What can hang from each mark:
dovo: goba
tubem: dite felal kapi
dite: zozo
luga: gomot
gomot: dovo felal luga nesam
zozo: dite
goba: defuz dovo
nesam: gomot
felal: gomot tubem
kapi: tubem

Every row comes from one small tree of marks. The marks that hang from a mark follow it in brackets, in alphabetical order. Every link used is in the known rows. Which tree was each row made from?
In the rows, zero is written as 128.
Known rows:
luga{gomot{felal{tubem}}}: [148 138 111 134 143 122 143 122 128 161 153 147 107 150 145 130 155 147
  94 109 139 148 143 134 152 146 181  95 147 107 121 115 122 138  84 131
 118 113 119 152 120 191 145 113 117 155]
nesam{gomot{dovo felal}}: [114 134  89 148  76 139 110 138  82 145 169 127 109 146 157 140 207 134
 152 153 144 131 137 141 165 116 130 126 146 125  72 133 129 145  74 118
 108 164 119 153  92 149 106 116 147 191]
luga{gomot}: [118 139 120 128 144 145 127 113 132 153 135 132 126 142 139 101 116 140
 111 108 116 129 147 138 134 130 148 103 148 134 146 115 138 118 117 130
 140 119 121 142 137 160 121 127 113 155]
tubem{dite{zozo}}: [149 129 120 115 147 164 128 123 147 113 130 142 153 111 137 113 138 139
 112 137 116 154 134 151 153 119 118 127 123 101 149 141 129 148 117 115
 147 123 145 132 118  89 122 148 118 157]
tubem{dite felal{gomot{dovo nesam}}}: [168 158  90 121 123 145 112 136 117 136 144 134 114 113 190 114 152 151
 160 177 162 145 137 153 206 132 134 131 150 103 112 132  95 137  33 159
 131 173 119 202  63 135  89 135 158 214]
gomot{dovo felal{tubem} luga}: [175 134 122 141 102 128 140 136 118 156 164 122 111 138 123 196 192  97
 131 144 205 147 118 143 172 119 164 173 139  99  87 115  78 147  36 146
 103 142 130 151 107 175 138 103 141 113]
gomot{dovo felal nesam}: [147 127  93 135 107 151 134 134  85 132 156 126 107 140 141 147 174 122
 168 154 154 142 123 131 156 119 112 141 143  95  78 112 124 129  39 131
 127 169 112 125  85 154  98  98 193 138]
gomot{felal luga nesam}: [138 117 124 132 126 169 157 120 128 115 157 111 106 125 121 176 166 136
 135 122 170 152 113 134 156 114 120 167 119 115  99 106 131 133  38 128
 135 152 104 109 103 147 130  74 198 126]
felal{gomot}: [122 129 142 121 124 113 131 146 150 143 128 113 126 140 146 116 126 161
 129 147 139 134 138 140 136 146 153 139 127 132 129 138 129 119 108 151
 119 136 105 154 118 150 108 134 107 153]
zozo{dite}: [121 126 101 146 124 131 143 116 164 132 121 129 122 140 133 133 119 120
 113 130 126 125 106 136 146 131 118 136 140 130 169 139 153 151 128 130
 136 135 114 156 148 106 136 147 139 139]
luga{gomot{dovo{goba} felal nesam}}: [147 138  76 142 140 158 139 148  72 172 197 118 104 139 146 122 156 118
 178 124 159 109 134 159 143 117 137 121 154 100 106 109 145 120  40 120
 164 160  83 150  84 187  66  99 170 172]
nesam{gomot{felal{tubem} luga}}: [141 123 127 140 113 135 119 131 140 141 169 124 101 137 139 181 209 143
 111 121 171 153 125 142 151 121 169 164 120 131  92 128 125 160  71 133
  98 125 117 149 107 172 157 102 132 163]
goba{defuz dovo}: [134 128  86 122 130  77 127 120 129 141 139  89 132 112 140 123  95 122
 115 145 163  95  98 145 149 122 139 134 136 155 107 125  87 106 119 118
 108 129 154 121 120 137 102 146  93 119]
tubem{felal{gomot{dovo nesam}} kapi}: [161 153 121 117 122 151  95 148 118 115 116 127 113 168 168 125 155 138
 177 150 174 127 119 145 196 112 126 139 121  92 104 117  98  96  42 159
 136 153 118 185  77 145  89 146 157 180]
tubem{dite{zozo} felal kapi}: [177 153 121 113 151 173 102 124 141  80 104 154 146 130 158 118 154 129
 120 116 140 136 133 165 202  94 106 105 101  75 156 136  93 124 104 117
 162 102 164 172 115  79 116 173 122 190]
dovo{goba}: [142 133 119 137 149 121 129 163 114 142 157 107 129 108 122 127 123 112
 153 120 144  87 127 152 109 124 130 135 127 116 140 134 140 131 142 115
 153 130 111 141 126 139 103 130 118 136]
felal{gomot{dovo{goba} luga}}: [141 138 136 136 128 125 125 167 132 175 176  72 130 122 130 148 145 101
 166 159 204 102 127 174 145 121 153 195 131 121 123 139 115 129  67 155
 142 157  95 179 102 164  73 126 112 143]
felal{gomot tubem{kapi}}: [156 135 160 115 149 112 121 154 161 133 106 132 126 173 146 125 145 159
 123 121 165 138 124 137 151 134 172 131 112  86 130 121 119 121 101 160
 115 108 129 180 124 169 130 155  84 141]
gomot{dovo{goba} felal{tubem} luga nesam}: [195 125 110 143 144 144 149 158 108 152 199 103 106 123 119 194 186  95
 176 130 217 123 109 155 139 114 147 195 127  87  84 106 120 152  21 137
 141 153  99 145  82 183 109  90 172 121]
luga{gomot{felal nesam}}: [124 130  99 125 148 164 147 114 111 137 155 138 102 143 145 116 148 159
 130 111 125 153 136 132 155 134 137  99 140 120 111 100 151 119  57 124
 145 135  93 127 104 173 111  94 178 161]
gomot{dovo luga nesam}: [149 123 122 135 121 169 126 117 125 134 150 115 121 138 111 159 152 103
 167 147 176 144 109 130 144  94 108 193 132 127  96 109 116 133  39 150
 133 161 113 118  99 135 111 103 180 107]
nesam{gomot}: [101 128 121 133 117 139  94 126 127 133 140 131 120 138 148 119 161 147
 133 131 115 132 134 133 129 122 129 127 128 146 113 136 154 139 135 123
 113 139 119 138 117 135 125 130 123 177]
kapi{tubem{felal}}: [156 154 138 135 142 112  92 115 138 132 140 141 105 124 182 145 154 113
 116 133 151 141 124 141 163 152 149 131 123 140 133 125  93 102 129 144
 123 119 115 154 126 127 148 144 129 177]
kapi{tubem{dite{zozo}}}: [163 122 144 122 169 157 106 109 166 124 149 158 139 120 161 126 156 130
 105 144 136 180 130 154 160 146 137 135 130 107 156 127 117 133 112 131
 141 123 132 124 123  99 129 153 105 166]
tubem{dite}: [136 131 109 125 140 136 140 132 126 121 135 137 145 111 149 118 132 141
 119 139 117 133 142 139 163 124 129 113 148 116 141 128 121 155 110 124
 135 143 144 149 119 116 129 136 125 159]
luga{gomot{dovo{goba{defuz}} felal{tubem}}}: [185 150  72 141 141  97 138 157  95 200 195 105  97 134 149 146 143 116
 135 124 209  78 138 172 157 125 177 120 140  98  91 108 104 133  70 104
 121 125 125 169 122 227  97 137  86 154]
nesam{gomot{luga}}: [106 121 138 136 117 158 104 122 147 131 149 117 122 125 124 152 166 136
 129 125 146 138 127 141 140 105 134 163 125 155 117 128 138 142 104 129
 117 138 122 133 116 132 138 122 130 159]
felal{gomot{dovo}}: [129 143 128 124 106 113 125 145 126 165 141 114 123 143 149 119 141 133
 152 169 158 131 137 139 153 138 147 153 146 118 111 141 117 119  83 155
 111 157 113 173 102 151  91 139 112 143]

Write each row's tree:
[176 143 133  94 167 184 105 134 157  86 105 140 135 141 176 102 153 176
 141 131 151 154 133 168 210 112 120 130  98  75 144 129 117 113  56 144
 160 122 128 178  84 103  96 160 143 214] -> tubem{dite{zozo} felal{gomot{nesam}} kapi}
[159 145 101 139 119 119 133 126 100 178 164 147 110 157 149 132 171 125
 119 130 158 138 145 142 165 140 177 111 161  96  99 113 107 142  58 138
 116 129 126 166 109 197 121 121 117 148] -> luga{gomot{dovo felal{tubem}}}
[186 129 116 132 128 143 129 145  99 113 141 153 112 179 136 157 192 127
 164 125 177 147 112 128 172 108 137 133 123  50  76  92 110 132  21 139
 126 145 134 138  90 170 119 118 168 127] -> gomot{dovo felal{tubem{kapi}} nesam}
[157 155 150 124 143  96  95 130 158 150 139 130  97 132 199 133 147 138
 115 154 164 152 130 148 176 173 174 137 124 143 136 139 102  94 113 170
 114 124  93 187 113 151 129 143 105 205] -> kapi{tubem{felal{gomot}}}
[134 119 153 118 142 151 140 129 167 134 136  99 111 135 130 148 131 155
 141 136 172 158 118 136 144 129 142 191 117 133 115 119 141 117  48 164
 127 143  87 139 100 155 112 103 157 132] -> felal{gomot{luga nesam}}
[151 133 107 131 132 142 114 148 124 106 145 163 123 157 178 139 211 166
 110 113 143 141 143 146 190 114 156  90 131  72 112 113 116 165  73 115
 117 136 155 172 106 154 140 138 124 209] -> nesam{gomot{felal{tubem{dite kapi}}}}
[162 154 113 118 135 149 114 133 118  90  99 154 142 129 172 121 148 130
 118 123 140 114 132 153 209 105 122  86 125  92 157 118  84 133  97 124
 153 125 164 184 117 104 126 158 136 199] -> tubem{dite felal kapi}
[141 133 119 123 122 136 123 140 121 155 146 118 112 149 147 121 140 154
 174 170 153 142 126 134 145 135 133 162 139 113  94 123 134 123  53 158
 121 167  98 152  83 153  81 122 147 144] -> felal{gomot{dovo nesam}}
[173 160 101 115 134 160 106 148 120 111 115 138 122 149 193 111 161 152
 167 158 166 132 134 158 226 110 125 121 139  76 118 117  85 127  27 156
 144 161 133 207  72 132  81 154 154 214] -> tubem{dite felal{gomot{dovo nesam}} kapi}
[171 132  82 137 129 143 149 158  94 153 196  70  97 109 122 195 159 100
 171 138 238  82 107 168 165  94 112 189 111 113  72 105 111 131  17 106
 145 163 106 131  98 179  87  97 165 127] -> gomot{dovo{goba{defuz}} felal luga nesam}
[177 138 120 110 170 170 137 126 144 120 132 169 139 160 148 113 182 158
  89  91 138 163 149 164 200 119 161  87 129  55 148 107 110 143  62 117
 151  93 151 163 120 154 125 153 106 181] -> luga{gomot{felal{tubem{dite{zozo} kapi}}}}
[173 140 125 134 140  89 119 179 129 184 169 107 118 132 144 135 144 124
 165 156 188 109 136 163 125 144 181 166 132  92 113 141 117 142  99 149
 123 142 103 192  98 184  87 149  77 138] -> felal{gomot{dovo{goba}} tubem}
[105 125 127 135 102 157 123 129 127 130 163 108 105 132 138 169 198 137
 124 126 160 143 132 144 163 108 140 154 123 150  96 129 132 145  73 120
 110 148 114 136 109 147 134  98 154 179] -> nesam{gomot{felal luga}}
[160 136 109 147 111 137 141 164  89 153 193  85 119 107 118 177 183  77
 164 140 209  98 124 171 157 102 133 172 134 110 101 128 107 137  52 121
 148 160 107 151  99 163  89 104 157 133] -> gomot{dovo{goba} felal luga}
[178 137 114 126 142 130 147 147 123 108 128 155 131 148 156 147 180 145
 104 110 159 142 132 141 191 117 152  93 131  59 120 103  90 158  62 121
 126 128 160 165 115 151 144 135 128 162] -> gomot{felal{tubem{dite kapi}}}
[155 124  96 144 142 150 122 150  90 141 175 106 120 126 127 133 142 104
 198 140 161 104 117 150 116 112 109 159 136 101 104 118 149 127  81 125
 155 161 103 133  94 145  78 119 159 125] -> gomot{dovo{goba} nesam}
[157 141  68 136 159 138 123 142 101 179 183  97 106 135 141 115 105 123
 169 126 181  77 124 163 139 111 125 137 138 120 104 101 146 119  69 108
 151 145 108 142 115 186  69 131 118 145] -> luga{gomot{dovo{goba{defuz}} nesam}}
[160 133 102 154 114 133 113 163 106 172 207 104 106 127 136 185 217 100
 162 133 210 110 126 171 149 104 165 178 134 107  85 138 123 166  53 126
 121 147 110 171  88 188 110 112 128 167] -> nesam{gomot{dovo{goba} felal{tubem} luga}}
[163 151 140 100 151 162 103 137 160  99 102 141 147 136 179 104 156 156
 119 136 152 144 145 178 211 115 129 114 105  75 160 144  93 119  91 138
 154 111 145 200  98 100 102 180 109 217] -> tubem{dite{zozo} felal{gomot} kapi}
[132 136  98 152 100 152 116 158  88 156 206  91 109 124 139 175 210 102
 170 142 195 103 123 177 156  93 136 178 138 127  93 140 129 151  57 113
 135 168 101 161  94 160  86 103 152 180] -> nesam{gomot{dovo{goba} felal luga}}
[128 142  92 136  98 144 133 121  95 169 160 133 116 150 148 114 161 119
 129 136 143 126 146 144 170 123 148  97 164 120 102 118 109 124  60 121
 132 149 115 158 112 178  95 112 150 168] -> luga{gomot{dovo felal}}
[168 137  67 149 115  94 112 171  86 183 202  99  93 127 161 165 191 127
 158 142 209  75 126 167 150 113 161 145 122 107  58 134 120 158  87  97
 107 140 128 168  99 203  99 137  93 176] -> nesam{gomot{dovo{goba{defuz}} felal{tubem}}}
[179 143 128 116 139 116 120 160 142 141 126 149 139 166 166 120 165 150
 137 161 177 140 137 149 194 124 168 129 149  58 127 116  86 152  50 160
 115 145 150 205 101 156 107 171  87 169] -> felal{gomot{dovo} tubem{dite kapi}}
[135 126 110 139 114 118 115 141 117 142 160 141  99 143 155 153 199 161
 120 121 141 150 135 130 145 140 172 125 124 117  89 129 141 150 103 126
  98 126 122 154 111 175 145 119 120 179] -> nesam{gomot{felal{tubem}}}
[176 143 164 113 161 153 102 114 197 138 142 125 122 106 189 154 171 139
  91 160 184 183 136 182 211 148 162 179 108 123 156 142  86 118  69 164
 132 119 111 185 105 112 128 156 105 213] -> kapi{tubem{dite{zozo} felal{gomot{luga}}}}
[192 134  98 130 138 154 138 148  97 110 144 164 128 162 153 151 198 141
 148 137 171 153 124 137 200 107 136 113 140  42  95  89  98 158   4 132
 131 160 151 159  82 155 116 128 166 158] -> gomot{dovo felal{tubem{dite kapi}} nesam}
[172 152 114 125 125 160 120 130 134 141 147 116 118 109 176 145 158 135
 153 173 191 152 128 161 214 119 136 175 144 117 112 123  86 141   6 165
 136 172 113 201  68 133  95 128 168 195] -> tubem{dite felal{gomot{dovo luga nesam}}}
[168 117 109 134 141 130 149 135 121 123 151 142  95 136 136 159 167 152
 136 123 150 160 122 116 134 140 150 136 121  92  85 108 137 137  66 138
 121 127 107 121  96 169 144  96 165 130] -> gomot{felal{tubem} nesam}
[181 148 133 120 160 148  93 108 154 114 141 158 125 106 186 133 164 121
 101 141 146 170 135 167 190 145 139 126 120 110 154 137  93 123 113 132
 143 112 141 158 113  86 135 166 115 205] -> kapi{tubem{dite{zozo} felal}}
[149 160 143 110 134 127 105 151 142 121  97 124 123 154 173 113 139 152
 136 124 156 119 133 149 191 124 144 118 106 108 138 133  95  97 102 150
 132 115 127 196 111 138 111 159 115 188] -> tubem{felal{gomot} kapi}
[146 124 140 122 120 157 129 133 144 152 151  97 121 143 129 150 152 135
 165 168 189 152 116 139 154 116 136 201 131 125  98 115 125 122  22 170
 125 167  95 151  85 158  97 108 156 127] -> felal{gomot{dovo luga nesam}}
[166 155 102 129 137 126 105 166  99 161 167  95 103 114 169 130 140 127
 200 164 180 100 132 169 153 137 137 159 131 110 109 141 124 112  67 150
 149 155  87 196  68 155  61 130 150 189] -> tubem{felal{gomot{dovo{goba} nesam}}}
[166 150 109 131 128 138 122 138 102 151 147 152 120 190 143 126 184 124
 125 111 168 134 139 146 187 114 173  96 149  69 102  98  94 123  48 139
 127 121 142 170 117 196 117 135 117 154] -> luga{gomot{dovo felal{tubem{kapi}}}}
